Each row was made from one small tree. Brackets hold a mark, then the marks that hang from it, in alphabetical order. Every link used is in the known rows. Write each row's tree.
Known rows:
[navef nesot]: -2 31 14 5 -6 -5 -54 -2 17 -11 -28 -17 22 21 28 -16 2 5 -5 18
[nesot navef [refif gemiv]]: 8 30 -14 10 -5 3 -82 34 17 8 -37 -12 22 5 38 -36 14 21 -12 36
[refif [gemiv gekirim] [nesot lusu navef]]: 6 31 17 0 -11 -7 -31 36 38 18 -7 -13 44 20 26 -20 13 3 -10 42
[nesot [lusu kifa lezo] [refif gemiv]]: -2 30 -14 11 -8 11 -86 21 24 18 -39 3 8 1 15 -40 0 -11 -28 36
[kifa [lusu lezo]]: -1 38 -4 9 -20 -4 -64 9 1 -18 -34 -8 8 -5 6 -37 27 -14 -14 15
[gekirim [gemiv [refif [nesot [lusu kifa lezo] navef]]]]: 26 40 4 20 -8 -5 -46 12 24 9 -8 -23 18 -9 24 -24 1 -11 -22 44
[kifa [lusu [lezo bota]]]: -3 35 -9 11 -17 -1 -67 6 10 -28 -34 9 10 -4 7 -51 43 -19 -8 8
[lusu kifa]: -10 31 32 10 -17 0 -62 6 24 -10 -15 -4 -3 4 16 -23 9 -17 -3 23
[gemiv gekirim [refif [nesot [lusu kifa]]]]: 28 33 49 19 -18 -12 -40 20 35 4 32 -19 30 14 -4 -16 -7 -25 0 41
[gekirim [gemiv [refif [nesot lusu navef]]]]: 32 37 10 11 -7 -11 -36 21 23 6 3 -32 23 0 44 -24 10 0 -18 45
[lusu lezo]: -7 34 -7 3 -14 -6 -64 2 -3 -5 -46 -8 3 8 14 -37 26 -9 -7 13
[navef [nesot [refif gemiv]]]: 4 20 -3 7 -6 -4 -83 8 21 -3 -36 -16 33 17 38 -22 -9 19 -7 27
[bota lezo]: 0 33 -6 2 -17 -4 -38 2 5 -14 -23 -5 2 4 10 -31 30 -6 18 16
[navef [nesot [lusu kifa]]]: -1 38 23 9 0 6 -46 4 36 1 -14 -6 17 20 21 -13 -12 -12 -23 27
[navef [nesot [lusu kifa lezo] [refif [gemiv gekirim]]]]: 6 33 -3 18 -3 8 -75 9 37 14 -12 -3 34 12 2 -22 -29 -6 -32 33
[gekirim [gemiv [refif nesot]]]: 22 22 18 7 -18 -22 -49 4 16 -11 -3 -36 18 -3 40 -24 8 -1 3 35
[gekirim gemiv]: -2 30 11 1 -14 -7 -51 3 18 -13 -8 -20 -1 -7 41 -31 15 1 -14 19
[navef [nesot lusu refif]]: 18 34 -8 5 4 5 -66 17 21 7 -19 -18 23 24 35 -25 -4 8 -25 30
[lusu [lezo bota]]: -7 30 -14 7 -12 -1 -69 -2 7 -16 -47 10 6 9 14 -50 44 -12 -1 3
[lusu kifa lezo]: -13 35 8 13 -16 1 -71 -2 10 -4 -38 1 -4 -1 2 -30 13 -20 -9 18
[gemiv gekirim [refif [nesot lusu navef]]]: 40 43 29 17 -9 -11 -32 35 28 9 24 -25 41 20 5 -21 6 -9 -7 44

Which tree is each row?
30 32 16 15 -13 -16 -51 22 10 1 -20 -29 30 14 28 -20 19 2 10 39 -> [gemiv [refif [nesot navef]]]
40 46 12 19 -10 -10 -38 27 18 13 7 -22 39 17 -6 -25 9 -12 -12 41 -> [gemiv gekirim [refif [nesot [lusu lezo] navef]]]
0 36 11 12 -13 0 -44 27 37 24 -17 -3 37 10 4 -20 2 -9 -19 45 -> [refif [gemiv gekirim] [nesot [lusu kifa lezo] navef]]
0 27 -17 17 1 12 -85 5 38 6 -39 11 29 11 20 -36 -6 -5 -25 23 -> [navef [nesot [lusu kifa [lezo bota]] [refif gemiv]]]
-15 31 2 17 -13 3 -76 -5 20 -13 -37 19 -2 0 2 -44 29 -25 -4 8 -> [lusu kifa [lezo bota]]
10 46 -11 23 -1 16 -75 37 35 27 -11 5 24 0 -3 -37 -6 -6 -40 42 -> [nesot [lusu kifa lezo] navef [refif [gemiv gekirim]]]
4 30 19 13 -11 8 -71 31 45 13 12 -1 17 6 8 -32 -11 -12 -24 38 -> [nesot [lusu kifa] [refif [gemiv gekirim]]]
18 40 -5 11 0 9 -62 47 36 21 0 -6 32 11 20 -37 4 8 -31 40 -> [nesot lusu navef [refif [gemiv gekirim]]]
15 40 -31 16 3 15 -72 37 32 17 -19 12 32 9 8 -55 23 0 -32 27 -> [nesot [lusu [lezo bota]] navef [refif [gemiv gekirim]]]
26 28 16 6 -13 -15 -39 12 22 -3 4 -32 19 1 42 -24 7 -6 -9 37 -> [gekirim [gemiv [refif [nesot lusu]]]]
-7 14 29 -2 -26 -21 -50 15 28 -2 -12 -18 37 17 25 -21 11 1 14 31 -> [refif [gemiv gekirim] nesot]
8 38 -2 16 0 16 -73 42 38 23 -20 0 17 3 29 -32 0 2 -31 46 -> [nesot [lusu kifa] navef [refif gemiv]]
-1 26 24 -1 -16 -6 -43 18 26 8 -20 -14 10 17 31 -18 16 -13 -4 40 -> [refif [nesot [lusu kifa]]]
5 34 0 4 -11 -6 -39 30 27 22 -26 -11 43 16 15 -25 14 -1 -17 41 -> [refif [gemiv gekirim] [nesot [lusu lezo] navef]]
13 29 4 8 0 2 -63 19 37 8 -3 -14 40 21 22 -23 -18 8 -25 31 -> [navef [nesot lusu [refif [gemiv gekirim]]]]
2 54 -3 15 0 15 -49 23 22 18 -31 3 5 4 6 -30 15 -18 -36 32 -> [nesot [lusu kifa lezo] navef]
7 37 16 5 -9 2 -40 30 28 16 -21 -13 17 15 32 -17 20 -6 -13 46 -> [refif [nesot [lusu kifa] navef]]
32 40 -7 12 -7 -9 -42 15 14 8 -13 -29 23 -4 32 -29 12 -4 -21 40 -> [gekirim [gemiv [refif [nesot [lusu lezo] navef]]]]
35 37 33 21 -14 -17 -44 25 20 -1 19 -28 41 14 4 -18 7 -3 8 39 -> [gemiv gekirim [refif [nesot navef]]]
-6 32 -1 6 -12 1 -51 23 28 23 -51 -3 29 8 27 -23 14 -5 -16 47 -> [refif gemiv [nesot [lusu kifa lezo] navef]]
0 20 26 -6 -19 -12 -36 25 36 9 -4 -14 38 21 25 -22 9 -6 0 37 -> [refif [gemiv gekirim] [nesot lusu]]
24 45 -19 7 4 13 -63 44 17 19 -17 -12 12 13 34 -38 21 8 -32 39 -> [nesot lusu navef refif]
5 22 7 8 -16 -6 -81 22 24 -2 -4 -13 24 8 16 -35 3 7 -4 27 -> [nesot [refif [gemiv gekirim]]]
11 37 -42 11 5 16 -79 36 23 16 -50 12 24 8 27 -55 31 4 -30 28 -> [nesot [lusu [lezo bota]] navef [refif gemiv]]
34 33 37 12 -17 -17 -35 24 26 3 25 -26 34 21 3 -21 4 -17 2 37 -> [gemiv gekirim [refif [nesot lusu]]]
6 25 -7 -1 -8 3 -70 32 24 12 -27 -8 15 13 38 -38 9 5 -19 34 -> [nesot lusu [refif gemiv]]
5 38 -28 20 3 20 -85 31 35 17 -42 21 18 1 17 -50 17 -6 -32 33 -> [nesot [lusu kifa [lezo bota]] navef [refif gemiv]]
-5 21 7 0 -16 -12 -52 24 19 6 -48 -17 35 15 46 -21 23 14 7 39 -> [refif gemiv [nesot navef]]
10 32 -16 7 -9 4 -74 26 21 16 -16 -5 22 9 4 -44 2 -4 -27 28 -> [nesot [lusu lezo] [refif [gemiv gekirim]]]
